What can hang from each mark:
K: E F
W: C G Q T Y Z
D: Z
Z: U W
Q: X
Y: J W
C: A
B: F
U: R
F: B M W
R: U
H: F

Each row was made from one small tree. Brackets hold a mark, then the marks that hang from it, in alphabetical order. Every link used is in the known rows. Write each row's tree.
In the rows, zero is written as 128.
Known rows:
{W G}: [124  99 128 136 137 170 130 145 148  96 136 154 133 169  89 115 150 126
 122 148 153 139 101 114 162 156 117 105 117 110 110 111  93]
{W {C A} T {Y J} {Z U}}: [142 116 125 120 150 115 131 138 113 179 174 183 178  99 130 125 124 112
 113 107 105 134 144 134 127  85 139 182 151 163 185 162 195]
{W C G Q T Y {Z {U R}}}: [182 143 122  94 137 121 115 141 141 175 111 169 130  38 153 144  96 120
 176 104 140 196 152 129 107  41 172 183 178  83 197 184 213]
{D {Z {W {C A} G T}}}: [131 121 156 108 130 153 116 180 137 105 151 168 163 151 126 110  97 122
 102 126 131 153 127 157 102 123 121 135 149 152 135 184 110]
{B {F M {W Q T}}}: [131 122 158 142  89 114 125 130 133 107 113  79 117 122 155 120 142 148
 109 135 146 157  89 129 148 143 121  79 115 136  70 106 110]
{F {W G Q}}: [126 131 120 129 108 138 148 118 146 114 107 113 117 139 107 144 135 125
 144 124 152 141 107 124 124 139 117  96 131 112 113 113 104]
{D {Z {W {Q X} T Y}}}: [163 148 152 147  84  70 129 136 146  91 145 164 126 178  81  89 117 121
 102 106 123 150 150 148  85 123 130 100 135 122 121 154  82]
{F {W Q Y}}: [123 152 123 147  87 100 167  96 133 121 126 107 111 149  88 125 162 127
 147 115 146 122  96 115 131 136 126  95 124 114 104  99 100]
{W {C A} G Q T Y {Z U}}: [174 151 131  94 131 117 141 165 138 184 115 156 165  66 138 156 102 106
 153  87 139 199 138 143  89  24 145 183 190 126 203 189 222]
{Z U}: [107  93 141 164 132 181 150 158 121 101 140 149 141 175 110 105 152 117
  83 154 114 122  91  71 204 173 156  84 138  84 100  81  71]
{W C G Q T {Y J} {Z U}}: [178 146 104 120 155  88 112 133 146 182 129 167 134  42 150 144  99 109
 166  71 124 161 181 135  92  21 159 191 145 125 222 161 241]
{H F}: [112  84 137 159 130 156 151 138 142  89 148 115 116 199  77 122 184 127
 113 160 155 141  82  77 175 175 107  88 108  85 103  95  58]
{W {C A} G Q T}: [146 128 131 102 110 155 147 164 160 147 129 148 155 121 117 129 141 122
 134 108 148 187  94 148 105  79 110 142 174 116 158 182 154]
{K E}: [ 83  79 144 168 115 158 141 134 131 110 164 143  96 200  86 108 175 155
  91 167 113 125  72  85 142 215 112  76 107  91 108 106  84]
{F B M {W Q T {Z U}}}: [117 139 150 141 160 112  87  95 122 141 112  84 141  81 193 153  68 146
 102 156  95 133 162 167 142 115 152  98 153 121  72  95 137]
{U R}: [109  75 133 142 110 187 149 126 135 101 158 172 127 188  84  90 171 136
 102 183 129 130  63 102 200 209 134  92 126  80  84 115  53]
{K E {F B M {W T Y}}}: [ 87 154 151 134 154 109  71  81 102 149 114  70  70 116 169 171 130 196
 121 156  94 106 128 141 102 208 121 115 100 128  76 118 103]
{H {F W}}: [110 103 132 147 127 141 149 116 129  92 132  93 114 180  94 144 168 132
 129 153 156 124 100  88 154 186  99  86 111 101  92  93  56]
{Z U {W C}}: [ 87 120 133 135 124 174 155 164 105 114 119 130 120 143 158 100 119 116
 106 134  94  82 132  67 162 148 178 119 139  91 127 100  89]
{W T Y}: [152 129 142 147 118 108 127 117 140 117 175 160 132 151  80  89 171 138
 125 124 141 143 102 124 148 134 126 116 123 113 104 131 100]
{H {F B M {W Q}}}: [ 86 136 134 152 146 130 124  88 131 102 106  34 115 142 145 160 137 135
 127 173 136 115 117 128 159 162 107  83 114 103  66  60  69]
{H {F B M W}}: [ 84 123 138 144 169 148 107  87 117  92 119  50 126 151 141 152 138 142
 120 190 138  95 126 130 173 187  99  88 103 119  54  56  57]
{R U}: [105  78 149 190 118 199 142 157 144  97 152 158 137 201  85  98 196 122
  69 150 131 130  38  64 182 179 108  84 133 126  83 106  73]
{W C G {Q X} {Y J} Z}: [168 140  84 103 126  76 121 112 157 142 111 165 125 113  96 132 119 111
 174  94 152 132 192 147  64  57 101 175 119 153 226 146 216]
{W Q}: [110 102 135 167  90 140 171 136 159 108 139 133 119 190  80  98 176 128
 106 137 137 148  67  95 163 147 132  71 128  82 104  99  87]
{Y J {W {C A} G Q {Z U}}}: [129 108  96 136 145 131 160 155 116 166 122 152 141 118 119 145  99  84
 126  87 119 112 142 128  92  83 132 168 135 164 216 157 207]
{K E {F B {W G}}}: [ 81 123 123 113 149 158  98 126 112 131  93  97  65 159 152 195 130 190
 134 156 104 114 124 121 101 216 116 113  89 111  95 133 102]

Write each row's tree:
[139 117 156  78 129 141  97 150 120 130 106 101 159  89 179 151 101 147
 129 145 166 168 121 166 113 112  99 145 137 195 123 155 180] | {B {F M {W {C A} G T Z}}}
[120 103  98 165 128  94 149 114 138 139 144 141 104 148  97 103 133 118
 132  97 135  92 136 116  91 105 121 135  99 152 188 139 191] | {Y J {W C Q Z}}
[174 100 101 153 149 108 123 129 122 163 144 184 114  98 118 134  84 100
 125  92 103 143 161 146 107 109 154 154 127 119 181 176 169] | {Y J {W G Q T {Z {U R}}}}
[170 115 105 102 126 135 129 149 118 124  73 158 111 122 116 134  86 101
 154 120 144 135 174 119  82 103 137 153 159 108 199 164 174] | {Y {W C G {Q X} {Z {U R}}}}
[102 159 118 124 136 122 125  87 114 106 137 104 128 157 116 131 146 150
 151 153 131  78 127 146 155 159 118 112 101 138  59  91  91] | {F B {W Y}}
[172 167  98 126 114  81 138 136 117 147 116 167 115 108 124 129  88  86
 129  68  74 112 206 134  95  95 159 155 134 112 165 144 111] | {Z U {W G {Q X} T {Y J}}}
[ 97 148 139 115 150 135 119 103 128 132 110  44 142 110 167 166 128 141
 132 159 137 134 122 156 129 128  93 123 150 126  90 110 108] | {H {F B M {W {C A} Q T}}}
[158 121 136 151 126 105 135 152 126 142 121 139 111 109 131 114 108 125
 129  94 136 146 144 106  93  75 157 129 157 110 173 161 189] | {Y {W C Q T {Z U}}}
[112  95 161 132 113 132 118 128 118  99 117  88 127 141 150 126 127 150
 102 169 157 133 102 121 158 164 116  86 100 167  79  90 127] | {B {F M {W Z}}}
[140 142 156 129 107 106 108 115 114 105 126  88 124 114 143 114 149 147
 125 141 155 131 101 133 151 150 117 108 102 162  72 104 112] | {B {F M {W T Y}}}
[155 151  99 111 123 110 143 129 153 175 151 158 152  94 106 130 148 105
 158  76 132 152 119 161  95  58 109 185 144 153 191 177 187] | {W {C A} G Q T {Y J}}
[189 132 142 129  91  51 127 117 156 128 140 169 125 152  69 109 134 134
 130 108 145 182 156 150  81  85 113 119 149 120 151 162 150] | {W {Q X} T Y Z}
[114 143 116 118 103 119 131 101 131  91 102 108 123 186 114 136 131 145
 128 153 118  97 149 152 128 160 103  83 120 120  68  96  82] | {F B {W {Q X}}}
[175 158  93  91 109  97 134 128 150 156 130 170 155 117  90 129 137  99
 154  83 134 145 159 175  67  70  84 183 152 161 199 181 174] | {W {C A} G {Q X} T {Y J}}
[ 73 144 117  89 124 160 129 141 119 162  74  78  82 139 167 209 129 178
 145 136 103 130 105 125  72 170 109 137 123 116 136 162 144] | {K E {F B {W {C A} G Q}}}
[140 125 123 142  92  85 159 137 114 140 117 118 113 121 141 145 135 123
 131 100 121 133 120 100 139 109 151 121  92 147 138 111 172] | {B {F {W Q {Y J} {Z U}}}}
[ 94 175  94 105 194 129  71  59 112 128 112  77 141  66 175 146 102 132
 170 149 131  46 178 177 137 126 108 168  95 183 111  74 155] | {F B M {W C G {Y J}}}
[168  90 145 120 153 126  97 147 156 121 156 181 142 131 108 125 113 145
 122 133 153 187 143 151 120 110 120 125 137 128 133 169 146] | {W G T Z}
[127 145 128  99  95 140 160 165 145 148 126 139 135 125 138 122 113 120
 132  97 120 153 123 146  88  93 132 149 163 119 150 186 124] | {Z {W {C A} G Q T}}
[131 140 122 160 132 105 142 129 100 147 167 164 122 123 131  99 116 106
 104  94  63  86 161 107 150 138 177 139 114 115 128 120  89] | {Z U {W T {Y J}}}
[123 141 118  92 130 162 153 146 130 134 131 143 164 139  94 126 159 108
 155 128 165 131  94 130 130 109 102 168 142 153 159 142 145] | {W {C A} G Y}
[ 95 149 142 114 169 145  63  83 123 111 125  78 144  92 187 122 109 166
 125 175 128  87 152 170 147 147 115 118 132 148  61  91 117] | {F B M {W C T}}
[164 143 142 136 118 128 127 159 126 127 131 175 130 104 131 123  83  99
 119 112 100 168 137 135 128 114 185 133 154  81 135 167  96] | {D {Z {U R} {W G Q T Y}}}
[106 136  91  95 135 178 162 144  85 167 131 169 148  99 148 133 104  82
 135 123  75  80 138 117 150 143 167 195 136 129 174 149 112] | {Z {U R} {W {C A} G {Y J}}}
[122 147 113 130 123  95 130 108 124 140 174 154 116 119 127  84 137 128
 138  94 102  78 159 127 112 117 144 159 102 141 146 144 124] | {Z {W C T {Y J}}}
[133 114 132 108 103 152 136 159 127  89 106 114 121 154 127 136 147 142
 140 138 164 138  99 113 151 157 112 103  93 144  89 122 112] | {B {F {W G}}}
[128  87  95 116 165 168 141 145  97 161 139 181 149 119 119 140  94  88
 121 125 114  97 141 135 122 136 128 185 129 168 199 169 178] | {Y J {W {C A} G {Z {U R}}}}
[126 156 149 125 170  85  67  61 115 131 139  92 142  90 156 137  93 161
 133 163 129 111 170 192 128 129 118 124 123 168  67 104 139] | {F B M {W T Y Z}}
[ 83 106 142 157 172 158 108 110 132  87 132  70 130 172 126 130 155 140
 107 195 137 111 109 116 193 178 106  90 102 103  62  58  58] | {H {F B M}}
[119 140 138 137 102 136 155 164 125 138 118 132 112 109 168 103 108 121
 113  96  85 128 140  85 130 100 188 119 161  70 139 135 112] | {Z U {W C Q T}}
[154 121 122 133 162  96 104 124 125 162 167 177 144  80 141 112 121 125
 132 102 111 121 169 117 129  78 155 173 130 137 184 141 201] | {W C T {Y J} {Z U}}
[119 133 137 111  80 128 128 133 127  88  70  69 116 137 154 120 143 138
 126 148 158 120 118 114 126 145 102  94 120 148 107  87 126] | {B {F M {W C {Q X}}}}
[126 153 132  97 126 136 106 126 115 104  83  72 127  87 163 134 136 133
 167 138 181 116 116 125 138 123 112 140 100 173 117  96 154] | {B {F M {W C G Y}}}
[148 160 104 140 111  75 145 115 140 153 151 152 103 111 113 116 119 109
 147  70 102 123 157 148  95  94 148 149 108 122 150 155 121] | {Z {W G Q T {Y J}}}
[ 90 116 152 109 102 169 139 143 107 105 110  76 152 140 158 124 151 140
 107 165 155 117  71 118 161 168  99 110 120 179  88  97 117] | {B {F M {W {C A}}}}
[115 121 158 148 137 136  97  88 125 106 144 101 139 123 137 112 128 145
  94 161 137 120 118 146 153 180 111  82 136 138  65  85  72] | {F M {W T}}
[144 160 103 113 154 120 118 141 105 153 134 159 126  69 165 118  94 103
 147  80  88  88 190 117 117  90 173 188 126 125 174 142 146] | {Z U {W C G T {Y J}}}
